What can hang from each mark
K418: K509
K490: K881 K892
K892: K490 K509
K461: K210
K210: K461 K509 K512
K509: K210 K418 K892
K512: K210
K881: K41 K490

Known rows, with every way that one mark hangs from another
[K892 [K509 K210 K418]]: [-43  -6  18 -23  32  33   4  -2  -3  -2 -22   9  10 -10   1   3 -17 -14
  20 -24   0   5  -6  16  13   8  19  11 -18   1   9  -4  12   0 -16 -11
  -6  30  -1  -1 -18 -24  13  -3  -8   3  10 -13  -2  15   2  16  18   6]
[K490 K892]: [-44  -1  -8  -7  39  29  14 -10  -3  19 -17  15  20 -18   6   3 -14  -5
  21 -18  16  14  -6  11  17  11   2  15  -1   4   5 -15  14   1 -15  -7
 -14  23   0  -1  -2 -29 -10  -9  -4   4  12  -6  -5  17 -16   6  11  13]
[K509 K210 K418 [K892 K490]]: [-31   6  22 -30  26  46   3 -25  -4 -10 -21  -2   9 -13   2   1 -24   9
  25 -18  12  -4 -10   4  31  16  12  11 -22   5   6   1  14  -9 -21   3
   3  17  -8   6 -14 -22  33  -6   0  24  10  -8  16 -17  -7  20  29   7]
[K892 K490 [K509 [K210 K461 K512]]]: [-40 -15  34 -11  64  43   0 -17  26  -9   4  15  10 -20   5   4 -15 -31
   8 -25   5  17 -19  38  31  -3  26  10  10   4  -4  -7 -12   4  -5  13
  -8  35   1 -13 -19 -37  13 -10   1  11  13 -33  -7  21  28  -8  21  -5]
[K881 K41 [K490 [K892 K509]]]: [-65  -5 -13  13  29  45  -2  14 -28  13 -18  22  31 -38  16   9 -15 -34
  26 -15  -4  14  -8  11  23   4  -5  21  13   9  -2 -25   5   2 -24 -24
 -10  36   8 -15   7 -39 -27   4  -8   9  15 -37 -14  25  15 -16   9   5]
[K461 K210]: [-42 -10  -8  -3  23  15  -4  -3   5  13 -15  17  11 -23   6   1  -7   3
  19 -20   6  -6  -8   4   1  -1   6   8 -19  -4   4  -4   4  -6  -9  30
  -4   9   5   1   6 -25   5  -9  -2  -8  16 -14 -14  20 -10  -3   9  10]
[K461 [K210 K509]]: [-40  -5  -5  -3  34  16   0  -6  25  13 -15  23  11 -20   9  -3 -10 -17
  14 -19  10 -12  -7   6   8   6  15   6  -1 -10   2   1  -2  -8  -8  28
  -8   5  10  -4   7 -26  -2  -9  -2  -7  14 -24 -20  18  -1  -3   6  10]
[K490 [K881 K41] [K892 K509]]: [-47  -3 -21   0  29  51  17  -6 -14  15 -18  25  30 -31  19   5 -16 -39
  27 -20  11  48   2  22   8  -3  -4  13   5   1   3 -20  14   1 -23 -42
 -19  34   8  -9   0 -28 -40   0   1   7  18 -31 -10  36  -5   3  15   1]
[K418 [K509 [K210 K512] K892]]: [-36   1  22 -11  39  57   0 -29  15   6 -20   3  13 -17  -5   1 -15 -32
  17 -19  11 -12  -8  12  13  17  19   9   0   4   3 -24  12   1 -15  15
  -3  12  -5  -2 -13 -20   1  -6   7  31   6 -15  -4   5  10   2  20  19]
[K892 [K490 K881] K509]: [-47 -11   2 -11  45  28  -1   0  12   2  -2  19  13 -19  16   5 -17 -30
  12 -22  17  41  -5  30  14 -15  13   8  -5   8  -6  -6  -6  13  -3 -19
  -8  33   9 -13 -11 -30 -11  -6  11  -7  20 -30 -15  37  11  -1  20  -5]
[K512 K210]: [-53   2 -15   5  21  43   5   3 -13  16 -22  22  11 -23   8   1  -2  -7
  20 -12  17  -9  -6   8   4   0  16  11 -10   7   7 -14  12   7 -12   7
   1  21   3  -6  -1 -33   6  -2 -13   9  11 -11 -11  20 -17 -10  15   0]
[K512 [K210 K461 [K509 [K892 K490]]]]: [-41  11  -8  15  47  66  16 -19  19   4 -17  26  10 -24   9  -2  -9 -38
  11 -11  26 -17 -10  10  30   5  25   9  17   3  -1   4   0   1  -8  -2
  -3  19   2 -12  -1 -35  11  -5 -16  24   6 -28  -9   8  -1 -14  24  -9]
[K509 K210 [K892 [K490 K881]]]: [-32  -2   6 -18  29  59   4 -20   0  -6 -14   7  12 -22   3   4 -25  -7
  23 -15  17  27 -18  13  17   8  15   8  -7   2   0  -6   7  -4 -16   4
  -1  19   4   6  -8 -22  10  -7  10  23  16 -15   8  -2   0  14  30  11]
[K512 [K210 K461 [K509 K418 K892]]]: [-40  19  -7  12  32  66  23 -15  12   3 -32  24  12 -21   6  -4  -9 -34
  15 -10  19 -33   0   2  28  17  22   8   8  -1   7   6  12   0 -15 -14
  -2  17  -3 -10  -1 -29  16  -3 -22  26   2 -20  -6   2 -13  -5  23  -7]
[K512 [K210 K461 K509]]: [-45  10  -7  17  38  57  16  -5  13   8 -25  30  13 -23   9  -2  -4 -35
  10  -9  16 -24  -4  13  19  11  26   6  17  -2   4  -3   4   4  -8  -2
  -6  20   4 -14   2 -34   3  -3 -17  14   5 -23 -16  16  -6 -15  17  -6]
[K461 [K210 [K509 K892]]]: [-36  -4 -11  -1  36  27   5 -16  26  10 -15  20  10 -21   4  -2 -13 -24
  16 -20  17 -10 -11   0  13   6  14   7  -3  -9  -1   8   1 -12  -9  24
  -6   3   9   1   6 -24   2 -10  -6   3  11 -24 -13  10   0   1  11  13]
[K490 K881 K892]: [-42   1 -18  -6  21  42  20  -7  -5  16 -21  21  25 -23  12   3 -18 -14
  24 -13  16  35  -1  18   3  10   1   9   3  -2   9 -19  19   3 -19 -28
 -17  23   6  -3   2 -22 -30  -7  11   3  18 -10  -8  22 -25  11  17  11]
[K418 [K509 [K210 K512] [K892 K490]]]: [-36  -1  29 -16  48  52  -6 -33  18   2  -9   2  11 -16  -1   1 -16 -29
  15 -20  15  -7 -10  18  19   9  19   9   1   8  -1 -21   3   1 -11  18
  -1  14  -6  -5 -16 -24   4  -8  13  31  10 -21  -2   5  16  -2  22  11]
[K509 K418 [K892 [K490 K881]]]: [-35  11   3 -20  18  41  10 -17   5  -3 -23   4  16 -19  11   1 -22  -6
  23 -16  21   9   4   3  29  10   3   9 -18   7   2   0  15   1 -19 -19
   0  17  -3  -4  -6 -22  16  -5   5  16  12 -11   5  -1 -16  12  26   1]
[K490 [K881 K41] K892]: [-43   5 -22   0  15  52  17  -5 -17  17 -25  21  32 -33  21   3 -14 -19
  29 -13  11  37   7  15   7   9  -6  11   6   1   4 -26  18  -1 -26 -29
 -17  24   7  -8   8 -26 -34  -1   6  10  18 -24  -8  22 -16   2  14   5]
[K418 K509]: [-45   3   9  -9  37  28  -9  -4   7  16 -24   8  17 -14   7   1  -8 -24
  13 -17  11 -13   9  10   7   9  11   8  -9   8   0 -23  11  12  -6   0
  -4  17  -3 -10  -6 -21 -11  -4   8   3   9 -12 -16  26  -1  -5  11  12]
[K210 K509 K512]: [-39   5  18  -3  45  35  11   0  54   9 -12  19  16 -21   7  -1  -9 -51
   9 -19  14 -11  -3  23  29  24  28   9  32  -7  -1 -17  -3   5 -10  22
 -11  13  12 -18  -3 -35  -2  -9  -4   9   5 -29 -23  11  17 -16   3  11]

Rows
[-45  17  -2   9  29  57  18  -5  10   4 -31  26  14 -19  11  -4  -6 -29
  13  -9  12 -35   4   8  22  15  24   6  10  -2  11   0   9   2 -13 -10
  -4  19  -2 -14  -1 -31  10  -1 -18  15   5 -21 -13  10 -14  -9  19  -9] : [K512 [K210 K461 [K509 K418]]]
[-32  -2  16 -10  32  61  10 -22  16  -1 -18   5  11 -24  -9   3 -19 -19
  23 -19  11   5 -22  12  23  22  21  12   3  -3   2 -14  12  -7 -19  26
  -3  14   3   5  -9 -27  21  -9  -5  33   7 -12   5  -9   6   5  20  23] : [K509 [K210 K512] K892]
[-29   3   8  -1  37  70  12 -21   5  -6 -28   7  13 -25  -8   3 -22 -15
  21 -15   6   2 -17   4  24  23  18  10  -2  -3   0  -1  15  -7 -15   8
  -4  17  -1   8  -5 -23  24  -7  -9  27   5  -8   9  -7   0  10  27  17] : [K509 [K210 K461] K892]
[-44 -15  20 -11  46  38   4  -5  16   1  -9  14  10 -19  -2   5 -14 -31
  16 -25   3  15 -17  28  13   6  25  11   2  -1   3 -15   1   2 -11  13
  -8  29   7  -5 -16 -31   5  -7  -7   9  11 -22  -9  22  20   0  14  11] : [K892 [K509 [K210 K512]]]
[-37  -1  20 -19  46  47 -10 -28   3   2 -16   1  11 -13   0   2 -19 -20
  16 -18  16  -3  -8  11  15   6  16   9 -10  11  -1 -15   5   2 -10   5
   0  16  -7   0 -14 -20   2  -5  12  24  10 -16   1   8   8   6  24  12] : [K418 [K509 K210 [K892 K490]]]
[-38   5  -9  -5  29  52   2 -11   3   2 -15  10  19 -31  16   4 -18 -22
  23 -16  21  26  -3   8  25   1   3  11  -5   9 -10  -8   6   2 -15  -6
  -2  19   7  -6   1 -29   0  -5   4  18  14 -24  -1   9   1  -4  21   4] : [K509 [K892 [K490 [K881 K41]]]]
[-34  14  26 -14  46  41  14 -21  56  -2 -10  11  14 -17   8  -3 -16 -45
  12 -21  22 -18  -2  15  48  23  22  10  23  -2  -2  -3  -2  -2 -16  14
  -6  11   2 -17 -10 -33  16 -10  -4  23   5 -30  -9  -8  12  -6  13   4] : [K210 [K509 K418 [K892 K490]] K512]
[-41  -9   4  -6  55  45  18 -19  -2   8 -13  19  18 -17  -1   4 -19 -22
  18 -22   8  23 -15  23  19   6  11  15   3  -1   6  -9   9  -2 -14 -15
 -17  33  -2   0 -11 -28  -8  -8  -8  10  12 -15  -2  21  -1  12  20   9] : [K490 [K892 [K509 [K210 K461]]]]
[-36  11  -5  -5  41  49   6  -9  26   3 -16  16  19 -25  17   0 -18 -46
  16 -16  23  12   1   9  31  10  14   8  18   0 -11  -3  -1   0 -13  -7
  -7  16  12 -12   2 -30  -8  -4   1  15  11 -35 -10   6  12  -5  15   4] : [K210 [K509 [K892 [K490 [K881 K41]]]]]
[-43   3  -1  -8  23  36  -7   5  -2   4 -12  14  22 -30  27   4 -12 -13
  19 -14  10  29   5  19  16  -2   3   7  -1   8  -8 -19   0   8 -13  -6
  -5  25   9 -15   2 -32 -11  -2  14   2  19 -30 -11  24   3 -11  15  -5] : [K892 [K490 [K881 K41]]]
[-46   3 -16  -8  19  49  21  -7 -18  10 -24  22  30 -27  21   4 -17 -30
  29 -19   6  37  10  19  12   3  -6  12  -2   2   8 -18  20  -1 -28 -49
 -18  33   3 -10  -2 -25 -32   1   0   8  17 -28  -6  29 -11  10  16  -2] : [K490 [K881 K41] [K892 [K509 K418]]]
[-30  11  18  15  57  67  24 -20  66  -1 -17  20  19 -28   1  -1 -14 -67
   7 -17  15 -18  -8  18  46  31  28   8  41 -10  -7  -3  -2   1  -9  13
 -12  12   7 -16  -2 -34  11 -12 -13  27  -1 -31 -14   0  18 -17  14  10] : [K210 K461 [K509 K892] K512]
[-34   0   8  -4  29  31  11 -23  43   6 -15  18  11 -21   4  -4 -11 -29
  17 -22  13 -26  -7   5  24  16  16   8   3 -11   6   2   2 -15 -17  32
  -6   0   4  -6   1 -26  12 -11  -7  13  10 -28 -13   0   1  -5  10   9] : [K461 [K210 [K509 K418 K892] K512]]
[-36   1  14 -17  36  54  -5 -27   2   1 -19   4  13 -15   4   2 -20 -24
  17 -16  15   8  -5  13   9   5  15   6  -8   8   1 -16   8   2 -12  -5
  -1  15  -4  -1 -11 -16  -7  -4  19  23  13 -17  -1  10   3   9  28  11] : [K418 [K509 K210 [K892 [K490 K881]]]]
[-27  -2  30  -5  49  70  11 -32  27 -11  -8   7  12 -27  -4   3 -20 -21
  15 -18  10   4 -24  21  38  17  23  10  13   0  -4  -7  -1  -5 -13  26
  -3  18  -2  -2 -11 -32  29 -12   1  36   8 -23   8  -9  15  -3  28   8] : [K509 [K210 K461 K512] [K892 K490]]
[-48  -7  -1  -8  40  35  -5   2   2   2  -4  19  19 -27  24   5 -15 -35
  16 -22  12  42   1  29  17 -16   7   9  -2   9  -9 -12  -7  10  -9 -21
  -8  35  11 -16  -7 -33 -16  -2   7  -1  20 -39 -14  39  17 -10  17 -10] : [K892 [K490 [K881 K41]] K509]
[-40  -4   8 -14  46  43  21 -21  -6   4 -19  15  18 -13   2   3 -20 -16
  20 -22   4  13  -8  19  22  10   9  14  -3   0  12  -5  15  -3 -19 -26
 -16  32  -7  -1 -14 -25  -2  -7  -9  10  11 -12   2  16  -7  19  21   5] : [K490 [K892 [K509 [K210 K461] K418]]]
[-44  -1 -12 -12  26  39  24 -11  -7  10 -21  22  23 -18  11   3 -21 -25
  24 -20  14  36   2  20   8   5   1  10  -5  -1  13 -11  20   3 -20 -44
 -18  31   2  -6  -8 -21 -27  -4   3   1  18 -15  -7  29 -20  19  20   4] : [K490 K881 [K892 [K509 K418]]]
[-33   3  27  -3  45  69   5 -33  21   1 -23   5  15 -21  -6   0 -15 -39
  14 -17   6 -17  -8  15  19  21  21   8   6   1   1 -19  11   0 -13  10
  -5  13  -7  -4 -11 -21   5  -7   5  34   4 -17  -2   4  10  -4  24  16] : [K418 [K509 [K210 K461 K512] K892]]
[-32  -2  29  -1  35  59   9  -9  21  -3 -19  12  16 -26  -3   2 -12 -17
  15 -15  -5  -6 -14  24  21  27  25   7  14  -6   4 -19   7  -1 -14  26
  -8  20   1  -5  -7 -30  19  -9  -2  20   7 -17  -4   3   8  -5  17  12] : [K509 [K210 K461 K512]]
